(in the rows, 128 means zero)
Known rows, with every step that occurs
J > H > T > E: [138 160 127 110 122  87 161 105 112  88 164 154 109 110  98 135 114 107
 143 205 100 132 100  85 182 134 138 161 160  96 186 159  82 144 100]
E > J > H > B > X: [145 176  90  50  72 132 148  79 121 176 121 153 105 141 140 108 149 156
  86  91 143 110 131  79 202 121 114 174 157 135 113 197 127 204 133]
K > H: [129 120 115 146 136  99 171 160 134 171 118 154 171 105 141 114 104 174
  97  82 180 130 150  92 143 134 121 146  75 129 144 127  98 107  92]
K > H > B > X > G: [140 142 123 136 137  87 170 162 136 213 116 162 183 134 119 108 129 193
  78  64 165  91 141 103 164 154 107 135  98 178 110 140 110  81 142]
T > E > J: [135 113 115 118  84 126  79 125  78 117 122  67  79 136 130 167 110  77
 173 123 131 167  81 129 111  82 106 151 160  92 142 123 126 145 109]
D > J > E > G > X: [ 71 166 131  44 130 156  90 100  94 154 131 141 101 157 177 114 120 157
 127 109 133 108 113 130  55 151 160 106  97 129 148 181 136 211 153]
Z > E > G > X > B: [117 131 133 120 101 154 128 102 120 109 130 129 137 140 112 101 105 145
 162 194 127 150 119 189  96 112 143 101 135 147 107  93 115 110 152]
G > E > K > H > B: [147  97 130 151 130 142 145 135 202 119  70 113 132 104 126 149 102 130
 143 100 189 120 145 117 113 150 124 135 121 123 136 123 176  87 141]
H > K: [104 124 124 117 161 157 121 103 184  81 100 131 120 144 113 178 128 123
  95 136 109 116 165 105 117 131 172 111 126 102 129 146 123 169 109]
Z > E > G > X > B > H > K: [135 132 148 117 106 144 118 108 143 112 135 132 139 124 109 114 139 133
 140 212 146 130 144 195  97 114 142 107 118 136 111 100 123 114 158]
D > J > H: [ 71 163 108  54 124 104 113 125  85 135 130 120 118 125 117 106 128 149
 102 125 126  99 134  76 132 164 150 147  94 133 143 171 137 209 117]
B > X > G > E > K > H > J: [115 112 129 156 176 119  98 179 179 156 145 131 134 135 147 121 166 127
  98  97 113  63 135 142 119 115 116 147  93 173  85 116 171 142 179]
E > J: [117 135  84  95  93 167 133  86 111 138 103 110 110 149 165 125 137 150
 114  70 141 140 134  96 138  95 118 147 148 108 105 161 130 188  99]
K > H > T > E > J: [179 145 130 145 123 100 174 135 124 147 149 108 158 109 113 150 131 158
 117 110 165 124 101 100 133 111 112 154 130 118 170 133  71 103  78]
D > J > E > T: [ 88 159 117  59 135 164 105 106 101 141 152 133  86 165 162 110 124 154
 120  79 109 121 109 121  88 172 144  98 115 162 143 144 138 197 124]
T > E: [110  96 139 149 121 111  84 149  75  97 122  84  92 128 114 160  83  69
 185 152 111 181  84 134 110 107 124 132 144  95 150 108 128 107 105]
E > T > H > J > D: [181 151 139 137 138 164 163 108 141 130 146 155 155 113 131 101 145 146
  96  95  78 168 108 149 137 134 160 103 189 160 139 115 105 172 124]
D > J > E > T > H > B > X: [113 166 148  55 137 162 101 123  95 180 147 137  92 153 133 108 149 154
  92  75 107 118 100 125 104 181 133  99 126 196 128 147 141 194 147]
Z > E > T > H > J: [159 119 140 150  98 163 135 125 127 104 136 108 131 113  85 102 144 122
 129 162  92 176  97 157 126 124 118 124 187 186 114  44 107 138 118]
X > G: [ 49  93  71 177 141 102 122 145 121 108 106 143 149 163 149 132 120 133
 145 114 107  98 143 110 106 123 109 104 122 123 109  87 105  87 157]
B > X: [ 97 121 162 123 187 162 104 143 111 154 160 131 109 142 135  97 145 133
 100 106  81 142 136 129 169 128 140 133 101 175  72 152 162 172 118]
H > T > E: [138 135 155 152 155 139 143 105  90  64 154  83 117 135  91 161 121 110
 171 172  70 156  79 121 120 114 139 113 195 100 159 138  93 103  73]
B > H: [113  92 157 145 148 107 121 151 107 143 120 141 134  86 164  90 171 116
 112 139 163 142 190 114 158 131 106 146  80  96 106 155 156 108 104]
X > B > H > T: [149 144 124 147 169  97 183 152 116 128 144 164 134 125 120  80 124 154
  91 135 117  89 175 164 160 137 115  70  94 101  98 143 141  30  98]
K > H > T > E: [168 137 141 159 142  93 177 147 123 138 151 117 163 105 106 147 118 154
 125 126 154 131 106 103 132 124 119 143 123 119 173 126  74  85  76]
E > G: [ 88 131 108 119 144 145 125  80 142 124 118 171 111 125 190 101 104 193
 142 134 133 172 121 139  79 106 150 118 121 120 123 158 112 150 150]
X > G > E > K > H > B: [ 96  88  79 186 127  98 130 154 187 117  76 130 153 143 134 155 120 130
 149 103 162  68 145 121  94 143  95 114 124 135 121  80 136  48 191]
B > X > G > E > K: [ 87  97 134 162 181 141  87 166 161 135 148 122 114 148 136 127 160 111
 123 113  99  92 138 145 131 126 118 128  98 177  74 106 174 127 179]
Z > E > J > H > K: [142 141  95  81  56 142 123  99 146 102 123 106  95 117  93 128 153  97
 123 177 143 126 121 109 157 105 112 162 156 139 117  87 104 179 112]
B > X > G > E: [ 69  90 136 159 194 133  95 170 138 147 149 123 118 157 143 116 163 114
 119 108 109  82 131 150 140 117 117 123 110 176  78 119 153 135 173]
G > E: [ 82  70 133 151 167 152 137 135 144 104  78  97 110 134 151 124 107 104
 154 111 170 120 129 134 117 116 136 112 150 104 132 149 146 130 119]

Rows
[155 130 129 145 145  98 176 154 157 211 130 155 179 144 124 111 134 198
  86  57 177  87 134 128 164 157 108 127 120 196 120 136 116  79 155] : K > H > B > X > G > E > T
[118 162 105  79  98  89 174  98 118 143 103 195 129 128 112  98  97 150
 109 144 127 122 141  67 209 171 136 149 151 123 145 186 111 138 130] : J > H > B
[162 132 141 160 139 160 155 111 133 137 134 151 153 125 130 112 138 167
  94  93  80 172 115 143 125 134 140 119 183 167 135 117 114 170 125] : E > T > H > J
[150 175  78  46  89 173 146  72 126 124 130 122 111 124 163 103 146 110
 119  77 133 135 121 105 163  90 154 115 159  93 112 157 105 194  92] : E > J > D
[125 138 171 129 146 137 151 131 103 143 128 147 201 171 112 136 112 131
 109 141 131  85 210 185 147 148 174  86  86  82 115 188 164 107 140] : G > X > B > H > K
[ 48  64  81 188 154 104 122 157 147 104  88 120 139 161 155 140 126 109
 160 113 149  69 133 133  95 111 106 102 139 117 120  93 115  83 173] : X > G > E
[148 113 149 174 143 171 155 114 122 137 145 150 146 126 117 121 131 162
 111 102 101 197 122 144 144 152 131 108 168 186 133  92 102 136 125] : E > T > H
[116 110 133 138 121 110  75 119 100 107 131 111  80 119 148 150  87 108
 190 168 127 189  71 159  70  88 129 129 139  99 155 122 115 116 143] : T > E > G
[180 126 131 150  92  98  83 156 143 102 117  93 112  90 112 179  86  86
 166 144 114 168  97 123  82 118 121 168 106  93 158  86 162  99 119] : T > E > K > H > J
[161 123 121 144  74 146 124 138 166  91 118 108 127  83  80 129 114 114
 147 172 130 172 134 116 120 147 109 153  98 161 108  22 143  84 110] : Z > E > K > H
[172 148 155 153 138 102 173 128 123 149 157 127 184 116 116 152 118 171
 133 139 163 128 109 128 112 119 139 142 122 115 182 148  72  98 106] : K > H > T > E > G > X
[176 126 136 149  84 104  91 148 131 113 109  96 113  99  90 182  78  94
 173 141 128 181 101 119 103 140 113 153 114 114 152  82 155  65 127] : T > E > K > H > B
[171 165 136 110 125 151 149  81 100  70 165  78 108 129  99 155 141  97
 163 156  84 144  68 122 133  97 145 112 212  90 158 145  82 131  73] : H > T > E > J > D
[143 123 145 105 135  97 116 148 132 154 110 173 115  90 211  74 175 103
  91 128 139 101 168 116 124 111 114 159  98  67 125 186 167 163 113] : B > H > J > E
[155 143 123  87  73 103  88 123  85 148 140  98  76 134 112 153 123  83
 150 139 132 146  78 120 158 100 106 170 162 116 141 150 129 159 132] : T > E > J > H > B > X
[ 82 170 111  45 131 108 105 119 124 120 128 118 114 128 102 138 143 143
  85 135 127  76 147  77 122 166 164 143  94 128 151 175 135 226 125] : D > J > H > K
[148 150 108  72  55 144 128 104 118 137 132 112  95 126  90  98 158 114
 121 160 134 130 108 115 183 116 100 164 167 170  93 101 120 167 125] : Z > E > J > H > B > X
[115 110  70 164 133  96 129 154 205 101  93 133 153 121 155 142 133 103
 143 110 144  52 136 128  83 118 125 116 120 107 130  81 131  88 181] : X > G > E > K > H > J > D
[159 141 110  87  82 129  90 114  88 108 138  75  83 119 129 154 117  49
 176 130 129 164  70 136 129  80 133 128 166  79 147 121 109 148 103] : T > E > J > D
[127 104 161 132 159 114 109 141 160 123 117 140 130  93 143 134 190 105
  87 157 160 113 206 115 145 131 127 139  80  88 116 158 152 130 113] : B > H > K
[109 154 123  81 124 155 135  86 138 152 134 231  91 165 212 105  74 142
 144 134 133 134 119 165  85 132 153  86 103  99 157 166 109 143 168] : J > E > G > X > B
[108 102 145 167 191 134 101 174 150 161 151 128 132 147 141 113 180 122
  94  99  96  78 116 162 129 111 116 127 135 191  85 116 149 160 185] : B > X > G > E > T > H > J
[119 132 167 135 143 133 158 135  74 153 130 150 202 167 120 114 103 136
 120 135 131  99 203 184 154 146 164  90  86  86 112 188 165  96 135] : G > X > B > H
[150 110 183 156 153 102 126 140  93 111 153 106 127  86 128 122 184  99
 139 183 136 140 145 126 148 119 103 142 129  89 136 154 132  85  89] : B > H > T > E
[155 112 148 154 106 174 129 119 143  95 140 108 124 115  65 130 150 114
 127 176 106 178 109 156 133 138 120 112 175 196 118  31  97 127 122] : Z > E > T > H > K
[ 66  70  80 195 157 119 135 137 161 105 120 128 140 176 159 139 130 130
 162 104 138  82 130 155 101 127 109  93 159 150 126  86 114  84 180] : X > G > E > T
[180 155 131 134 107 141 139 130 190 146 108 154 151  98 106 142 108 172
 104  95 124 152 164  91 140 179 124 154  73 160 105 108 181  86 134] : E > K > H > B > X
[168 116 135 159  92 107  83 157 134 102 124  95 107  89 102 187  80  83
 179 149 128 186 103 122  99 130 114 158  96 105 157  71 154  77 121] : T > E > K > H
[104 142 149 131 141 153 165 120  76 137 122 145 199 194 109 127  67 147
 130 122 105 106 180 178 141 146 179  74 109  93 116 181 151 107 130] : G > X > B
[168 116 182 161 141 111 117 135 116  98 151 108 124  75 122 136 181  96
 143 189 128 151 152 123 138 129 105 149 117  89 134 137 153  78  96] : B > H > T > E > K
